Each row comes from the steps of one walk. Every step used is in the known rows, and no mark comes twice. Write the walk behind each row, first mark first.
In the rows, 128 means zero.
Known rows
d y a k b q: [106  42 148 150  97 120 138 179 124 131 128 120  93 103  39  79 119 154
 109  99 133 174]
k b y a: [102  31 157 126  95 128 110 171 131 113 123 133 118 105  95 110 126 153
 103 119 135 157]
q a: [114 138 136 137 113 132 126 169 128 140 128 139 130 123 124 115 115 128
  96 122 115 165]
h y: [103 101 143 137 111 127 112 167 144 124 118 141 115 140 127 142 128 121
 103 135 117 134]
h y a k b q: [ 96  12 145 139 100 124 128 194 131 118 130 128  70 103  21  85 123 136
 101  99 139 164]
b y a k: [100  54 156 136 104 119 115 172 130 139 116 132  97 124  85 112 117 146
  91 112 137 165]
g y a: [107  95 150 145 110 133 121 155 141 141 109 129 117 126 110 126 127 145
 104 122 124 141]
g y a b: [102  83 151 140 104 130 125 176 138 118 111 131 113 112  99 128 120 159
 111 113 131 142]
h y a k g b: [ 96  26 154 148  91 124 129 199 137 142 114 129  47 139  34 138 119 139
  92 110 127 186]
h y a b w: [ 93  39 139 127  93 135 130 183 150  99 121 136  87 116 110 128 109 138
 131 122 129 152]
d y a: [113  94 153 150 110 125 132 157 144 139 115 124 129 128 130 115 117 150
 116 125 111 155]
d y: [114 132 146 149 108 123 120 150 138 135 117 133 138 140 145 136 125 139
 110 135 111 144]
k q a: [108 123 140 143 125 132 142 166 133 148 132 133 129 105 104 115 134 135
  94 109 114 171]
q a k g y: [106  90 144 150 100 125 129 191 118 165 112 133  80 134  40 141 119 156
  73 108 128 182]
h y a k g: [105  14 151 144 104 122 126 192 135 141 112 129  62 141  40 125 112 137
  93 112 121 177]
g a: [111 134 134 147 114 133 122 145 130 146 129 134 119 144 111 122 140 104
  92 116 121 147]
b w: [116 126 125 132  98 140 116 135 132 122 125 143 121 142 148 133 117 101
 119 140 119 148]
h y a k b: [101   4 152 125  98 126 116 199 131 113 122 137  80 110  41 119 117 144
 100 109 136 168]
g y a k b w: [101  26 141 127  81 140 119 171 123 122 117 136  80 110  50 131 119 148
 109 112 146 168]
k y a: [109  21 162 143 113 132 129 162 140 117 116 138 107 131 125  99 139 139
 102 122 125 134]
h y a k: [100  46 150 136 110 123 122 187 140 134 116 134  82 128  72 121 114 135
  99 114 128 160]

Write each row's walk
[110 147 129 151 115 128 137 163 129 145 135 130 119 116 103  81 121 118
  97 112 119 159]  b q a
[ 90  97 147 142  99 122 119 171 131 127 127 134 111 127 103 130 141 140
  90 107 140 145]  g a b y
[ 98  98 150 131  98 120 110 172 131 106 120 141 125 122 130 137 124 145
 102 124 134 140]  a b y
[108  43 156 140 108 125 118 169 123 120 118 149  93 142 102 121 141 129
  86 120 135 137]  a k y
[113  84 144 132 108 130 127 173 133 106 122 133 119 113 111 108 108 135
 118 115 122 157]  y a b
[110 104 131 139 103 131 132 176 118 125 141 132 118  98  74  79 124 129
  98 108 127 167]  k b q a
[103  72 142 139  90 132 140 167 144 112 120 128 112 116 129 123 104 156
 138 122 122 162]  d y a b w
[ 87  84 154 137 111 121 140 192 134 129 131 133 121  87  96 125 134 170
  92  99 133 167]  k q a b y
[111  91 136 149 100 129 131 171 123 131 127 131  94 144  68 129 134 120
  94 106 122 164]  k g a b
[104   9 163 138 106 129 134 182 137  94 118 140 103 117 115 101 132 153
 109 114 132 136]  k y a b
[116  39 146 124 100 130 116 179 115 114 126 136  99 109  53 104 113 134
 102 107 134 178]  y a k b
[101  95 138 164 101 122 141 186 119 170 120 125  69 128  20 107 125 146
  74  97 131 176]  b q a k g y
[113  83 132 137  98 125 118 166 109 117 134 136  98 115  46  91 126 113
  97 107 137 161]  a k b q
[ 91  79 153 147  83 119 127 201 119 158 121 134  67 131  49 140 122 156
  69 107 137 199]  q a k g b y
[104  25 157 144  97 118 121 178 125 148 112 127  75 136  54 118 117 148
  86 111 131 181]  b y a k g
[113  98 131 157 106 122 142 183 113 159 131 127  75 129  32  86 113 123
  81 100 123 191]  b q a k g
[101 130 129 156 108 126 138 160 127 128 138 127 105 124  79  90 139 109
 101  97 132 146]  g a b q
[110 130 131 146 107 125 127 160 127 109 131 134 119 119 105  95 121 115
 113 114 126 141]  a b q
[116 103 135 154 107 132 126 151 125 154 125 129  99 157  79 126 140 106
  87 115 114 163]  k g a
[102  48 146 155  74 130 142 171 133 150 116 124  58 142  62 139 109 149
 113 116 125 199]  d y a k g b w
[100  45 146 146  97 127 127 176 121 131 122 125  82 102  19  91 129 149
  96  96 146 159]  g y a k b q
[111  61 151 153 103 132 126 161 136 149 105 124  98 139  78 130 126 147
  98 121 118 157]  k g y a
[ 97  50 150 133 107 126 127 194 148 103 118 134 101 114 101 123 114 146
 116 116 124 147]  h y a b
